Each row comes from the steps of one walk. Every step used is in the known rows, and no mark comes twice. Write the walk behind each row, first mark first.
Known rows:
d, e, k, c: [  1.9  25.5 -23.2 -11.9   5.7   4.0  51.9  18.2 -45.0 -18.3 -13.4  34.3
  23.3  10.5   2.6 -13.3  44.0 -30.6  39.3  22.6 -17.4  17.2 -10.5   5.6
  38.9   2.2]
v, k, e, l: [  3.2   5.3 -10.5  15.5   4.0  -1.7 -16.6  11.9 -41.6  -4.3  25.6  13.7
   9.0   5.1  12.5 -34.8  20.4 -47.5 -11.3   1.6 -15.4  -6.9  19.9  -6.8
  -3.3 -10.7]
w, c, l: [ 10.4 -14.1  63.6  -7.2  -7.3 -33.3   6.7  -0.3  -7.0  10.9  -2.4  27.3
 -17.7  -0.8   7.5  -2.6 -17.5   6.9  12.4 -13.8  -3.1   0.7   3.4 -21.7
 -10.8  10.7]
w, c, l, v, d, e, k: [ 18.4  14.3  -7.2  20.8 -18.8  -1.9  19.4  18.1  23.7 -34.5 -14.1  10.1
  26.7   0.0   2.6  37.5   5.9  29.1  -4.8 -14.9  24.6  -2.6 -61.3  -6.4
  -7.3   7.7]
d, e: [ 21.8  17.5   5.8  -5.3   4.3 -23.2  18.2  18.4 -25.4  13.0   4.2   7.2
   4.7   9.5  29.8  -8.2  22.6  -3.4  15.8  27.9 -12.8  14.9  -9.4  25.0
  16.2  -9.4]
c, l, v, w: [ -4.4 -29.9 -22.6 -32.5   1.8   9.5  -7.0  -1.3  25.7  22.5  -3.9 -34.6
 -19.2 -10.6 -17.1   7.7 -30.8  25.1  -5.1  -1.4  22.6  -8.0  24.2 -10.3
 -11.1  -4.0]
k, e, l, v: [-17.8  10.6 -19.1 -21.7   5.1  -5.1  -6.1 -10.4   5.9  37.4  22.6 -22.1
  -7.5   4.9  26.2  -6.8  12.0  -6.4 -10.1  13.0   7.6 -45.3  13.4  12.3
 -12.1   3.2]
l, v, k: [-10.5 -17.1   1.2  -4.5 -23.3   8.6 -32.4  11.2 -34.8 -25.2 -36.0 -32.7
  17.4  19.7   5.7  -9.2  -5.2 -20.9  -1.1  21.6   2.9  18.7  42.8  31.3
 -16.0 -14.7]
d, c: [ -7.1  26.7  16.9 -30.1   2.1  -1.9   6.2 -10.2 -44.9  -9.1   5.4  22.0
 -22.5  15.5   7.1 -26.6  16.2 -10.1  28.3  16.0 -32.0  13.8  14.6   2.0
   6.6 -10.3]
k, c: [-10.3  -2.0  12.8 -14.5   8.9  -7.0  14.0  -7.9 -45.0   8.6  -0.2  -0.1
   0.8   4.8  -9.3 -15.0   2.0 -31.0  32.9  23.1 -28.4   7.7  41.0   9.6
  23.8  -8.5]
e, l, v, d: [-19.8  31.6  -6.4  21.3 -11.7  17.1 -36.0 -19.5 -10.6   3.3  14.5 -41.7
  -5.2  25.3   4.0  22.3 -15.0  21.1 -35.4  12.5   7.9 -31.2  -7.0  12.1
 -27.1 -21.4]
e, l: [-18.3  20.3  28.0  -6.4  -3.6  -1.5 -14.4 -13.3 -36.6  16.4  14.0   5.1
 -20.8  25.5  25.0  -9.5   7.5  -3.8   0.9  13.3  -8.4 -15.5  17.6  -9.2
 -11.1 -13.9]
k, e, w, c: [ 13.8   2.5  42.4   9.5   1.0 -14.1  15.7 -13.7  17.0  27.3   8.0  41.9
  -2.8  -0.6  23.3 -28.6  19.7 -32.3  13.3 -16.9 -49.6   0.1   0.2  35.8
  38.6  42.6]
c, l, v, d, e, w: [ 14.4  25.2 -33.4  34.8  23.5   7.2 -34.2   3.6  37.3   4.8  25.4 -24.9
  -8.2  -6.0   0.0  13.2  -3.9  23.3 -46.8  -5.4  22.9   8.3 -55.2  25.9
  -4.7   0.5]
w, c, l, v, d: [  7.3  -6.5  28.2  22.4 -18.6 -16.0 -18.7  -8.3  20.0  -3.8  -2.2 -21.9
   2.3   0.1 -12.8  34.3 -32.9  32.5 -22.2 -15.3  14.6 -12.3  -9.2   1.2
 -23.5  -2.9]
w, c: [ 10.4  -3.9  71.6  -6.0 -25.7 -18.9  19.0  -7.1 -21.6   7.7 -20.7  23.9
  -2.6  16.1  20.3  -7.1   1.9   3.1  27.8   2.7 -36.3   1.3  25.0  12.6
   8.5  11.8]
e, w, c, l: [  4.6  -3.5  62.8   3.9   2.9 -10.4  -2.5 -19.3  14.7  14.2   5.7  46.1
 -22.4   2.9  12.2 -12.7  -6.0  -3.2   3.5 -27.6 -18.6  11.5  -5.6  -6.7
   4.3  23.8]
c, l: [ 11.4  -4.1  21.9 -29.4   5.9 -31.1 -10.8   4.8 -28.5   8.6  18.1  -2.1
 -23.5  10.9   2.4  -6.7 -24.2 -12.4  -3.6  -3.1  13.5   3.3  14.2 -12.3
  -9.8   1.1]
e, l, v, k: [-29.6  -3.2   4.4   9.7 -18.3  25.7 -39.6  -9.8 -26.1 -18.6 -21.7 -17.2
   4.4  17.6  10.9  -2.6  10.5  -5.2 -13.2  18.8   8.1  -5.9  26.5  -3.3
 -38.2 -30.3]

Write each row's walk:
[-19.7  14.7 -43.1  -3.0   0.0  15.1  -4.1  -0.8 -18.7 -33.4  -5.6 -21.7
  13.4   7.8 -41.2  27.0 -24.4 -17.2  -6.9  -1.4  25.4  -2.5  -4.0 -14.8
  -1.4  -9.9] => e, k, c, l, v, d
[ 10.0  52.9 -13.4  45.1   8.3   3.0  -9.5   7.9 -25.0  -4.5  39.7   2.2
  -0.9  12.9  20.2   9.8  20.4  19.6 -28.9  14.8  -7.7  -8.6 -40.8   1.1
  -3.0 -27.0] => v, d, e, l
[-12.5 -15.5 -28.3 -39.4  16.2  25.8   3.4 -15.7  28.6   1.6   5.5  -6.9
 -32.4 -18.4 -23.8 -12.0  -5.6  33.1  12.1  -4.2   1.5  -4.6  16.3 -29.6
 -10.7 -10.2] => d, c, l, v, w
[-31.5  -2.7 -26.3 -46.0   1.2   6.5  17.6  -3.7 -13.1 -14.4 -18.6  -1.9
   5.3   0.4 -21.1   6.6  -8.1 -21.6  19.0   3.7  27.8  -3.4  16.6 -21.3
   1.8   0.7] => e, k, c, l, v
[  4.1 -18.2 -33.7   2.4  22.9  -1.4 -42.1   7.3  20.8  -1.2  11.8 -12.2
   4.0 -15.5  -5.5 -26.5   0.0 -50.5 -31.1 -19.4  17.3  11.5   6.5  24.4
  -4.0  15.2] => c, l, v, k, e, w
[ 17.7  16.4 -31.7  18.0   9.8 -17.3 -22.7  19.5  18.7  -0.9  20.0 -36.6
   8.8  -7.8  -2.3  29.3 -14.4  29.0 -32.4   4.9  38.3   1.0 -41.2  10.7
 -19.8 -15.1] => c, l, v, d, e
[ -4.7 -25.7  48.0 -16.1 -15.9 -24.1   2.6  -8.8  28.0  13.9 -19.2  -5.4
  -6.2  -6.5   9.4  16.7 -12.7  24.2   6.4  -8.3  17.1 -13.1   6.3  -6.8
 -25.9   7.9] => w, c, l, v
[  5.8   8.7  -7.3   1.9  -5.0 -11.0 -37.7   7.2   3.3  -2.9  13.2 -50.3
  -5.5   5.4 -18.1  32.8 -45.5  15.5 -38.3  -3.4  32.4  -5.0  -7.0   9.3
 -27.9 -12.5] => c, l, v, d
[  3.1  15.6 -32.6 -18.2  19.3  -9.3  44.5  20.4 -28.7 -15.1   8.1  39.3
  10.5  -5.5  -4.9 -11.7  22.8 -23.8  24.9   7.1  10.8  20.8 -24.5 -27.4
  21.2  -1.7] => d, e, k, c, l
[-19.7 -42.1 -37.0 -19.2  16.8  21.5  10.6 -12.5  25.3  21.8  -4.9 -29.2
  -6.1 -26.8 -34.6  -1.0 -19.7   9.5  14.0   0.4   6.7  -3.4  37.4 -27.8
   7.8  -7.5] => k, c, l, v, w
[  7.4  43.2 -42.9   6.5 -21.5   9.6   6.7  27.6 -19.9 -36.3 -14.2 -23.7
  29.5  25.6   2.8  27.2  10.5   8.5  -5.4  17.8  13.0   2.8 -40.2  32.2
   7.8   1.5] => l, v, d, e, k
[-22.6 -20.2  -7.5 -27.0  16.8  -5.9  -3.8  -9.0   8.6  20.0  -3.6 -24.9
  -4.5 -14.4 -18.1   6.2 -16.3  -7.9   8.2  10.1  23.0  -3.6  28.6 -10.2
  -8.4 -10.7] => k, c, l, v
[ 26.8 -22.7  26.1  38.1  11.1 -13.4 -13.2   7.1  10.4  -9.1  15.3  46.4
   2.3 -16.8   3.5 -41.1   7.3 -50.5 -16.7 -40.4 -22.6  19.4  -2.9  -2.0
  10.9  27.0] => v, k, e, w, c, l
[ 24.1   4.1  10.6  39.2  -0.6 -18.5   2.5   7.1  40.6  -1.0   3.1 -10.1
  12.7 -15.3   6.0  36.3  -3.5  46.1 -19.2  -3.8  16.6  -3.5 -51.1   6.1
 -17.1  -5.0] => w, c, l, v, d, e
[ -6.9 -32.9  38.4  27.4  -8.0  13.8 -31.4 -13.2  28.3 -18.3 -28.6  16.5
   1.0  -0.9  -0.6 -12.0  -0.6  -9.5 -11.8 -22.3  -2.8  24.4   6.1   4.7
 -19.4   8.5] => e, w, c, l, v, k
[ 12.5  34.1 -47.2  -0.4  -6.8  -0.2   4.8  29.3   0.7 -31.2  -0.2 -17.5
  17.9  12.6  -5.8  32.5  -4.8  14.4 -25.5  -0.3  40.7   6.4 -54.9  -0.8
  -8.2  -3.8] => c, l, v, d, e, k
[ 11.6 -27.1 -32.5  -7.5   9.9 -19.4 -26.5  24.0  -0.1  -3.2   6.8 -28.7
  15.7 -13.7  -4.9 -12.4 -10.0 -39.9 -22.4 -11.6  29.9   3.6  18.1  10.5
 -19.5   0.8] => c, l, v, k, e
[  4.8   2.3  65.9  13.5 -12.7  -2.5   1.7 -21.5  -2.9   9.5 -15.2  40.9
 -14.5  16.3  24.2 -20.6  13.6  -8.4  19.9  -5.9 -46.5  12.1  10.3  26.9
  22.5  25.2] => e, w, c
[-10.4  -2.7 -45.0 -17.1   7.1  23.0   4.1 -12.8  31.3  38.6  18.3 -23.0
  -7.2 -13.7   8.2 -12.2   8.6   9.4  -6.7   0.9  -3.1 -46.5  23.0   0.0
   2.7   4.8] => k, e, l, v, w
[ 10.8 -23.9  43.6   2.5 -18.5   9.2  24.4  -6.0   5.5   8.2 -22.3  23.3
  -2.6   0.7   1.4 -12.7  -5.6  11.8  30.4  -6.6 -49.1  -0.5  34.6   0.1
  29.7  10.8] => v, w, c
[ 18.8  15.3  49.2  31.1   2.8  -5.0  19.6  -7.3  16.6  13.6  -9.4  54.8
   0.8   2.6  40.0 -19.2  39.8   8.5  22.0   2.4 -43.0  23.6 -26.2  27.9
  34.2  20.1] => d, e, w, c
[-16.6   4.5 -10.4 -32.1   6.9  -8.1  24.4   3.8 -46.1 -16.2   1.5  25.7
  -5.4   7.7 -24.2  -9.6  -6.4 -42.4  25.2  -2.6   5.5   6.3  14.6 -32.4
  15.9  -0.3] => e, k, c, l
[ -1.4  18.2 -46.5  41.4  41.4  17.3 -13.6  -9.2  39.3   4.5  25.3 -15.6
   3.5 -18.5 -14.3  10.5   8.4   5.7 -24.8  -3.6   8.0  18.5 -45.4  15.5
   7.9 -12.6] => k, c, l, v, d, e, w
[ 18.1 -41.2  33.3  -1.4  -8.8  -5.4  17.6  -1.0  17.6  12.9  -3.0  24.3
 -16.7 -15.5  -5.8  -5.6 -25.2  21.7  14.4 -27.4 -21.1   0.2  19.8 -33.4
   8.7  10.5] => v, w, c, l
[ -5.3 -23.5  -1.9   2.1  -9.2  24.9  21.0 -20.5  53.4  40.8   2.1   6.8
   3.5 -23.5  18.8  -7.4  24.3  24.2   8.7  -9.8 -25.6 -50.5  17.4 -11.3
   6.4  13.4] => k, e, l, v, w, c
[ -5.0 -15.0 -71.4 -22.2  14.0  30.7  45.9   8.9  23.8  -8.6 -14.3   4.0
  15.7 -24.4 -23.6   2.7  21.1   8.1  28.1   4.2  18.2   6.7  -8.8 -25.6
  21.3  -1.7] => d, e, k, c, l, v, w
[ -6.1 -36.9  26.3  -9.0 -30.0  21.2  21.7 -13.7  36.5  13.3 -39.2 -11.6
   5.4  -3.5   2.8   7.3  -2.2  31.0  28.2   1.3 -26.1  -8.8  42.9  11.4
  12.1  10.4] => l, v, w, c
[  3.3  33.2  -2.2   7.0  18.5  -6.0 -21.1   0.2 -35.0 -22.9  44.6  10.2
 -30.3   0.9 -23.4  -2.8 -12.3   4.4 -14.1 -10.4  -4.4   8.2 -23.0 -24.0
  -8.6 -17.8] => v, d, c, l
[  1.0 -40.5  41.6  14.7 -21.3  -6.3 -22.6   2.5   8.0 -24.6 -34.3  -0.8
  10.7  -3.9  -5.7   5.6  -9.5   1.2   1.6 -12.4  14.8  11.8  16.6 -11.0
 -29.8  -4.4] => w, c, l, v, k
[ -6.7  31.7 -58.7  15.3  -3.0  25.2  19.6  14.9 -16.1 -33.1 -17.5 -14.6
  40.8   8.3 -11.7  20.5  24.8  -6.6  10.9  24.1  -1.1   2.0 -26.1  23.0
  23.6 -10.3] => l, v, d, e, k, c
